In the rows, zero is written as 128.
Known rows, with every step that occurs
kopuvud/lelo/kesola/peraz/dipun: [151  52 132  64 166 149  92 246 151 122 150 113 135 125 162 193 115 115
 189 202 140 125 148  95 167 152 168 124 154 135 125 190 122 131 160 125
 106 128 138 164 115 111 138 152 140 156]
vozof/dipun/podu/kesola/muvit: [114 125 142 196 175 135 126 116 153 101 101 144 139 122 103  89  95 136
  67 115 104 129 111  79 148 146  26 130 136 130 146 144 129 198  75 128
 133 123  98  97 123 115 132 226  85 143]
vozof/dipun: [118 128 135 109 165 138 121 100 113 122 150 138 147 111 131  90 102 142
 153 117  97  97 127 135 138 136 143 106 113 137 108 116 138 127 139 139
 135 147 137 130 110 123 118 235 138 128]
podu/dipun/peraz/ronem: [110 169 124 100 100 122 151 134 141 146 175 126 136 144 139  75 149 140
  64 142 120 114 138 183  81 157 134 117 202 135  97  95 127 112 159 126
 162 120 103 199 117 130 111  60 155 102]
peraz/kesola/podu/ronem: [139 150 107 187  96 142 151 134  68 148 116 156 148 133 141  98 140 141
 164  68 103 132 111 106  95 129 114 129  65 134 114 132 140 133 148 112
 129 125 139  78 132 132 156 111 104 137]
peraz/dipun/podu/kesola/muvit: [133  83 100 179 151 134  87 124 188  93  77 118 138 150 104 110 109 141
 106 142 115 144 121  92 160 144   9 138 137 136 167 166 118 192  58 116
  90 129 110  76 114 111 130 171  80 141]
vozof/dipun/peraz/ronem: [106 161 126  89 174 133 163 128 136 130 200 120 139 132 130  81 141 141
 132 132 110 100 150 144  81 143 156 115 212 124  96  95 135 135 131 139
 176 133 113 200 122 113 118 226 169 110]
kopuvud/lelo: [145 106 150  92 141 164 104 197 144 131 134 127 141 105 148  91 117 136
 133 120  91 124 126 124 145 130 142 111 102 133 137 150 133 131 132 128
 127 130  96 128 110 120 126 127 127 138]
nagera/muvit/kesola/peraz/dipun/podu: [173 119 111 152 150  91 110 102 115 109  77 120  89 172 144 192 137 124
 190 179 187 128 123 158 151 124 163 163 173 122 151 160 131 199 104 122
 108 194 164 136 148 167 147 137 189 162]
lelo/kesola: [104  74 167  91 127 136 108 160 126 137 142 116 135 116 146  95  86 135
 126 201 132 127 118 136 127 119 200 124 139 129 134 106 149 125 127 136
 122 161 130 112 117 126 127 124 140 123]
lelo/kesola/peraz: [108  90 152  78 142 128 128 170 127 140 152 121 131 122 149 183  83 120
 129 192 148 132 136 114 135 117 197 122 150 126 124 126 148 133 149 143
 120 163 171 165 121 125 135 104 152 130]
tizofu/muvit: [123 118 144  84 127 133 143 102 129  88 124 104 136 101 134  99  94 137
 115 129  92 134 101 154 143 116  92  44  82 149 131 123 140 121 120 147
 119 150 126 118 105 100 127 179 143 115]
ronem/podu/dipun/peraz: [116 161 145  91  62 126 143 102 111 149 166 144 134 134 128  55 138 146
  64 148 116 117 130 143 152 150 146 122  92 120  94 118 124  45 154 125
 119  57 114 191 109 134  97  58 133 116]
kesola/peraz: [124 123 125  82 133 135 120 121 138 128 143 120 135 127 136 186 109 122
 140 119 117 126 140 131 134 111 151 112 117 131 124 137 152 132 144 135
 121 157 183 167 113 126 123 110 152 117]
lelo/kesola/podu/dipun: [ 98 115 165 193  79 128 134 163  93 139 116 146 131 132 160  91 101 139
  61 187 150 120 110 174 136 158 183 122 153 127 137 139 129 138 176 123
 112  82  99  93 123 127 135  50  96 138]
peraz/kesola/podu: [139 153 111 170 110 129 135 111 109 127 110 129 138 128 145 101  96 146
 167  76 105 144 118 165 129 115 119 117  73 131 150 157 136 160 140 125
 102 123 121  80 127 133 133 115 109 139]
pifo/kesola/podu/dipun/peraz: [121 151 125 156 103 119 146 119 101 132 153 148 120 129 141  58 132 139
  81 126 236 117 131 179 132 148 163 151 132 126 107 155 117 144 167 132
 140  48  76 187  97 123 114  17 105 131]
pifo/kesola: [133 103 123  79 138 131  95 110 125 120 138 114 118 113 128 100 103 137
 149 116 201 120 110 141 127 113 159 140 110 129 126 121 144 123 132 139
 140 120 132 118  97 124 110 113 127 121]
dipun/podu: [130 123 145 165 127 140 132 112 133 141  97 115 139 132 133  98 110 138
 123 132 107 121 108 150 131 117 157 111 108 119 160 118 136 211 117 134
 118 156 144  90 107 128 121 112 110 124]
muvit/kesola/podu/dipun: [144 163 153 197  76 112 137  96 104 139  90 143 128 128 127  91 127 147
  73 133 192 125 113 186 124 152 141 165 164 134 144 146 113 134 147 125
 110 112 101 103 156 138 131  53  99 138]
nagera/muvit: [118 120 136  96 124 129 106 114 108 109 124 135  93 146 156  91 100 143
 132 157  92 121 107 161 135 102 179 115  97 127 137 114 156 133 117 128
 125 168 116 120 112 167 142 135 194 131]
muvit/kesola/podu: [153 132 158 174 112 122 124  91 125 136 100 114 129 129 129 104 118 141
 130 133 194 130 112 159 123 113 153 161 158 125 157 131 131 156  98 137
 117 127 112 101 161 141 141 110 109 134]
ronem/podu/dipun/peraz/kesola: [131 192 110  92  67 121 148 107  95 157 166 150 126 135 133  60 133 151
 106 102 101 132 128 152 154 153 112 128  54 133  84 140 117  38 171 125
 109  86 117 169 124 140  98  64 138 135]
pifo/kesola/peraz/ronem: [131 135 117  63 142 129 129 141 156 119 162 109 112 122 135 200 134 114
 162 108 220 126 140 134  78 113 162 141 211 123 134 115 151 128 155 139
 173 122 165 161 115 114 121  94 156 115]
ronem/peraz: [116 116 123 100 160 134 113 117 135 133 128 122 132 116 126 187 107  97
 127 132  90 131 141 161 144 116 154 112  79 123 119 110 140 133 110 124
 121 169 135 127 115 136 115 129 150 112]
pifo/kesola/muvit/tizofu: [126 104 114  96 135 110  63 127 164 104 101 128  76 131  78 101 113 129
 156 132 207 135 119 121 143  98  63 168 144 110 118 104 126 106 181 140
 135 105  97  96 129 135 100 101  76 127]
vozof/dipun/podu/kesola/peraz/ronem: [107 151 137 179 188 134 178 141 150 123 133 122 154 132 142 208 133 117
  80 109 113 132 139  93  94 136 127 149 222 127 150 123 140 207  82 122
 168 114 169 145 131 112 133 196 132 123]
ronem/podu: [118 119 148  99  82 134 111  96 123 132 144 120 134 122 129  95 114 143
 128 128  96 130 109 117 140 114 148 108  85 119 153 103 136  64 118 131
 111  79 148 101 112 136 108 129 123 118]
ronem/podu/kesola/peraz/dipun: [129  78 108  96 121 132  99 110 157 120 134 103 156 143 138 208 122 119
 126 139 108 159 132  51 166 133 102 155 110 129 144 165 124  50  67 116
  86  51 185 136 111 120 119 151 130 123]
peraz/kesola/podu/dipun: [131 185 105 189  78 126 143 122  95 143 103 147 132 128 150 105 108 147
 113  72 102 129 111 193 135 152  96 124  70 134 130 167 122 137 181 112
  99  98 106  81 127 136 125  59 109 139]
peraz/ronem/podu: [112 137 149  95  85 143 127 110 142 131 149 106 137 132 128 109 145 142
 130 123  95 128 118 125  89 117 148 115 169 123 165  78 144  56 118 133
 144  77 141  88 125 129 113 140 133 104]
kopuvud/lelo/kesola: [130  73 181  86 142 162 102 238 132 136 143 131 129 107 166  96  94 130
 128 195 116 126 121 113 149 133 198 122 131 137 135 144 137 131 143 134
 123 136  90 127 120 120 142 130 123 142]
kesola/muvit/nagera: [114 114 129  90 119 115  89  87 180 109 105 129  80 108  77  88 127 128
 126  85 104 120 143 130 146  99  89 104  89 131 141 156  82 102 136 136
 120 175 112 124 151 112 120 140 101 103]
vozof/dipun/podu/ronem/peraz/kesola: [139 167 106 190 185 133 164 130  63 151 111 177 146 121 127 180 158  98
 177  79  66 114 132 102 131 155 110 131  50 130  86 109 128 176 143 105
 146 195 153  95 133 135 142 220 133 146]
podu/ronem/peraz/kesola: [136 134  88 111 144 134 130 139  87 151 133 158 141 122 130 185 149  94
 168  82  71 141 142 105 119 134 112 132  33 137  76 101 138 101 132 102
 129 197 151 114 130 147 142 130 159 137]
muvit/kesola/peraz/ronem/podu/dipun: [138 173 147 114  52 111 145 109 130 149 134 130 122 136 117 195 163 128
  83 125 184 128 139 140  99 154 133 165 229 132 131 109 130  27 163 127
 138  92 160 152 169 139 113  52 158 124]
dipun/podu/ronem/peraz/kesola/muvit: [137 149  89 174 142 132 132 142 108 133  86 166 123 126  91 176 156  95
 151  86  86 132 132  91 128 139  26 112  53 130 106 113 136 181 138 115
 129 206 122  82 138 137 147 133 107 150]

Rows
[108 103 132 198 144 111 108 139 177 113  51 123 111 143  78 110 112 130
  55 143 115 168 113  82 143  95  35 179 157 107 150 117 120 185  95 129
 111 104 102  68 143 139 121  98  56 139] => dipun/podu/kesola/muvit/tizofu
[111 103 151 117  96 145 114 109 135 127 130 115 149 125 141 106 101 138
  62 128  91 154 108  66 149 111 127 147  90 126 154 123 133  51  52 126
 108  58 138  99 115 126 118 120 123 118] => ronem/podu/kesola
[129  83 185 161 129 164 128 236 122 124 132 124 136 105 171  92 100 143
 121 184 141 126 117 126 144 132 199 124 149 127 157 167 131 167 138 132
 118  76  70  98 123 122 146 106  96 145] => kopuvud/lelo/kesola/podu
[116 114 149  75 128 110 140  78 139  95 105  96 101  85 117 102 131 129
 112  90  81 130 126 157 152  90 131  54  58 142 133 156  81  98 115 145
 112 157 123 123 132  92 126 180 130  83] => tizofu/muvit/nagera
[129 182  88  84 100  92 125 103 155 134 128 162  75 120  87  53 151 135
  97  59  96 120 164 166 154 138  49 115  56 136  77 184  58  77 185 130
 109 179  80 203 160 122 115  72 121 118] => podu/dipun/peraz/kesola/muvit/nagera
[129  74 178  81 135 155  83 242 167 108 137 144 116 108 116  85  96 135
 122 187 130 122 123  98 158 140 105 106 143 132 137 155 134 131 149 142
 125 136  52 126 123 117 140 142 104 155] => kopuvud/lelo/kesola/muvit
[113 166 142  94 130 141 166 103 125 130 212 123 139 128 127  78 146 149
 138 127 105 104 142 118  95 136 161 111 189 122 111  80 130  65 124 143
 175  68 115 182 125 122 107 221 149 118] => vozof/dipun/peraz/ronem/podu
[158 121 162  93 129 118 139  86 117  96 108 101 128 101 113 108 112 140
 114 143 166 147  98 149 148 115 103  94 133 152 128 122 129 117  99 145
 120 180 116 120 144 111 140 180 153 121] => tizofu/muvit/kesola
[143 160 105 166 110 130 165 141  76 147 157 159 152 141 138  65 154 141
 157  89 126 131 130  98  98 131 130 130  79 129  81 134 134 139 138 119
 140 122 117 161 128 140 157  98 116 143] => dipun/peraz/kesola/podu/ronem
[120 175 123 158 101 120 158 141 121 135 166 130 117 130 141  72 155 137
  82 124 239 110 135 193  76 157 164 150 219 132 123 124 131 141 173 129
 167  43  71 174 113 123 119  31 120 112] => pifo/kesola/podu/dipun/peraz/ronem
[117 140 134  87 180 126 147 106 118 129 192 134 144 125 129  64 112 140
 140 144 116 101 148 134 139 142 152 113 118 129  76 110 128 139 131 137
 149 142 115 218 109 121 112 215 149 124] => vozof/dipun/peraz
[161 140 170 171 121 115 155  83 112  89  96 100 129  99 122 102 113 142
 117 128 185 143  95 173 140 115 108  91 141 144 154 139 124 146 102 143
 116 120  86  94 152 112 150 160 113 133] => tizofu/muvit/kesola/podu
[113 136 122  80 130 132 145 137 167 133 156 107 136 136 139 200 135 114
 141 115 123 121 147 138  76 114 148 111 203 130 138 104 154 131 144 138
 155 149 177 159 127 123 124 117 166 105] => kesola/peraz/ronem
[106 165 141 123  48 129 133 111 127 141 140 138 136 132 136 109 154 139
  75 126  95 113 117 151  95 154 127 117 171 131 144  88 130  34 165 118
 145  61 128  93 127 133 104  86 131 104] => peraz/ronem/podu/dipun
[141 163 102 172 152 130 141 125 108 139 108 125 135 121 137 204 110 104
 176  84  95 142 131 189 144 114 117 119  52 129 138 145 128 160 125 119
 107 140 112  88 129 134 133 124 130 134] => ronem/peraz/kesola/podu
[115 145 133  79 139 137 148 133 161 136 188  97 141 139 134  85 137 138
 121 146 118 125 143 145  76 119 162 119 205 128 118  85 141 142 115 138
 165 138 113 189 123 130 115 116 166 104] => dipun/peraz/ronem
[127  79 101 170 151 105  87 100 205 103  58 107 101 136  92 116 147 133
 109 100  98 143 138  87 166 116  56 139 113 126 180 194  61 162  50 119
  91 141 113  88 144 103 132 161  72 115] => peraz/dipun/podu/kesola/muvit/nagera
[130 114 124 182 140 134 135 135  76 129 124 153 131 108 131 174 160  86
 142 106 200 117 130 112 111 128 163 155  91 120 111 108 140 128 125 122
 148  90 125 111 114 129 152  91 107 124] => pifo/kesola/podu/ronem/peraz
[128  71 187 182 109 162 142 252  76 140 132 162 154 117 170  82 141 135
 119 178 140 113 118  62 108 148 201 139 136 133 129 141 134 131 146 117
 139  78  81 103 128 125 172 107  88 153] => kopuvud/lelo/kesola/podu/ronem
[125 116 141 191  96 141 141 123  87 144 123 146 151 134 139  86 148 135
 121 113 117 109 115  95  96 123 148 127 108 126 127 107 143 133 130 117
 137 104 138  94 122 134 153 109  95 127] => kesola/podu/ronem
[185 102 103 164 138 106 127 118 114 143  88 135 144 159 118 188 184 118
 181 146 196 123 140  70 114 148 131 169 179 134 120 136 117 171 113 111
 121 182 205 135 148 133 156 130 121 147] => muvit/kesola/peraz/dipun/podu/ronem
[123 116 132 182 156 142 145 135  95 155  99 148 146 131 129 180 163  91
 120 134  96 125 127 105 117 129 151 126  85 125 117  86 144 186 109 109
 146 169 151 106 119 134 144 109 121 123] => dipun/podu/ronem/peraz
[136 144  88 107 122 112  88 131 158 121  89 136  89 139  82 107 109 133
 178  95  88 147 128 131 147  94  19 147 104 121 109 121 125 106 187 131
  99 152 111  76 158 152 107 132  96 146] => peraz/kesola/muvit/tizofu
[121 141 143 173 166 129 147 101 118 131 115 140 147 122 128  92 106 139
 140 123 100 106 116 142 138 141 143 106 115 126 144 123 129 205 137 135
 140 147 143  96 108 118 115 216 114 127] => vozof/dipun/podu
[112 150 121  97 108 123 142 120 117 148 159 144 132 137 137  57 130 142
  66 152 115 119 139 174 137 158 142 122 112 134  86 124 123 116 158 125
 126 132 110 212 107 131 106  50 148 118] => podu/dipun/peraz
[134 143  89  85 122 107  99  97 170 117  98 134  79 109  84  97 123 133
 162  42  86 133 148 141 144  95  54 110  45 132 131 170  81  99 148 130
 104 195 116 110 155 118 125 145 108 124] => peraz/kesola/muvit/nagera
[130  72 121 140 153 120 120 170 132 139 114 106 139 151 151 194 108 120
 181 212 153 125 130 123 150 141 179 127 167 120 152 152 135 209 129 130
  99 154 180 124 117 121 127 132 121 142] => lelo/kesola/peraz/dipun/podu
[144  93  92 155 139 125 130 139 116 131  99 129 155 158 134 183 175 120
 182 134 130 112 140  66 124 152 124 125 130 127 120 135 135 180 134 102
 121 157 210 131 108 127 143 134 115 133] => kesola/peraz/dipun/podu/ronem
[147 132 146 202 131 109 136 112  47 128  94 167  98 145 140 181 168 102
 121 151 165 127 124 133 116 114 187 173 126 117 115 104 136 127  88 114
 151 155 104 114 168 186 187 113 180 149] => nagera/muvit/kesola/podu/ronem/peraz
[131 171  95  74 174  98 135  91 154 118 164 146  89 107  80  60 128 135
 178  53  93 110 170 131 159 120  60 105  61 129  74 178  65 100 152 143
 130 187  83 201 164 112 124 226 130 130] => vozof/dipun/peraz/kesola/muvit/nagera
[138 174 103 174 145 130 183 129  60 141 179 175 157 133 143  57 148 142
 173  74 112 105 139  92 106 150 124 131  87 129  63 135 121 139 157 126
 154 114 110 172 135 128 147 198 121 151] => vozof/dipun/peraz/kesola/podu/ronem
[162 104  85 126 169 116 109 116 148 115 109 117 123 141 129 197 131 119
 205 135 224 122 133 136 149 136 136 142 140 128 154 168 127 200 139 129
 115 121 184 130  92 112 120 125 116 128] => pifo/kesola/peraz/dipun/podu
[105  95 140 136  94 121  81 121 162 113  97 129 109 133  75 106 115 139
  63 135  92 169 116  47 157  88  29 183 128 109 136 107 116  29  97 128
 105  36 106  79 150 152 113 115  72 133] => ronem/podu/kesola/muvit/tizofu
[121 114 141 160 147 132 151 133 146 134 103 113 150 137 143 194 102 117
  66 123 119 155 119  88 140 111 133 155 127 124 153 153 140 209  69 128
 118 126 181 143 109 122 139  84 127 126] => dipun/podu/kesola/peraz
[118 107 128 118 143 138 130 140  97 143 138 150 147 125 122 181 154  87
 123 125  86 119 137  93 114 131 141 122  77 136  90  82 141 104 119 114
 139 172 153 139 122 138 140 127 144 116] => podu/ronem/peraz
[149 103 101 166 184 124 106 114 151 125  84 107 138 140 130 203 135 100
 184 157  93 126 135 166 164 145 133 115 100 121 156 130 121 209  93 112
 105 167 146  94 110 124 113 163 128 124] => ronem/peraz/dipun/podu
[134  92  90  98 180 127  86 116 151 120 118 103 138 136 128 210 127 102
 185 146  90 126 147 164 161 139 125 114  91 132 127 128 126 126 105 110
  99 167 145 117 105 122 117 178 150 121] => ronem/peraz/dipun
[100 113 154 121  94 147 120 127 155 125 138 103 153 128 141 120 127 141
  70 118  87 155 120  82  90 113 127 148 177 124 164  91 137  51  51 126
 139  52 133  87 131 125 123 132 133 110] => peraz/ronem/podu/kesola
[150 152 146  85  92 113 134  99 145 140 147 108 122 135 119 204 153 125
 140 123 189 138 134 114  91 112 158 160 232 120 147  95 137  54 114 138
 147 116 175 140 172 138 124 115 159 126] => muvit/kesola/peraz/ronem/podu
[143 157 148  83  95 111 127 103 115 122 140 123  83 152 138 196 147 125
 136 153 179 129 125 130  98  98 186 156 226 112 153  97 150  50 113 135
 152 123 153 146 175 174 144 125 223 142] => nagera/muvit/kesola/peraz/ronem/podu
[121 141 126  70  96 130 124 119 150 119 164 108 117 119 134 203 141 124
 159 113 209 125 140 108  89 109 161 138 190 114 150 102 149  53 152 142
 163  52 178 137 117 124 113 106 147 108] => pifo/kesola/peraz/ronem/podu
[143 151  81  90 141 106 108 135 161 129 133 130  88 150  76  78 121 136
 164 114 110 146 143 131 140  95  25 151 116 112  79 119 117 114 181 144
 115 153  86 164 155 152 110 112 113 150] => dipun/peraz/kesola/muvit/tizofu
[139 148  94  93 165 130 115 122 130 142 119 124 131 111 134 196 105  98
 173  87  72 143 138 168 154 118 114 117  38 134 113 131 137 132 129 120
 111 201 137 108 123 135 121 139 158 136] => ronem/peraz/kesola
[ 93 151 164 168  91 124 169 182 122 150 169 129 128 144 158  78 133 145
  59 207 174 123 133 185  77 165 196 138 250 127 118 108 126 145 164 128
 155  73  67 168 133 126 133  41 120 124] => lelo/kesola/podu/dipun/peraz/ronem
[156 158 161  79  91 120 163  91 134  95 138  92 119 109 113 203 151 126
 123 132 177 147 118 120 112 110 102  90 211 140 146 106 142  50 118 152
 143 106 155 140 170 110 132 165 164 121] => tizofu/muvit/kesola/peraz/ronem/podu
[131  83 105 180 196 128 103 131 159 121  77 102 157 138 136 216 130 102
 117 152  89 152 135 127 165 147 109 156 104 132 161 147 114 204  29 102
  97 140 139  89 105 117 126 157 122 127] => ronem/peraz/dipun/podu/kesola
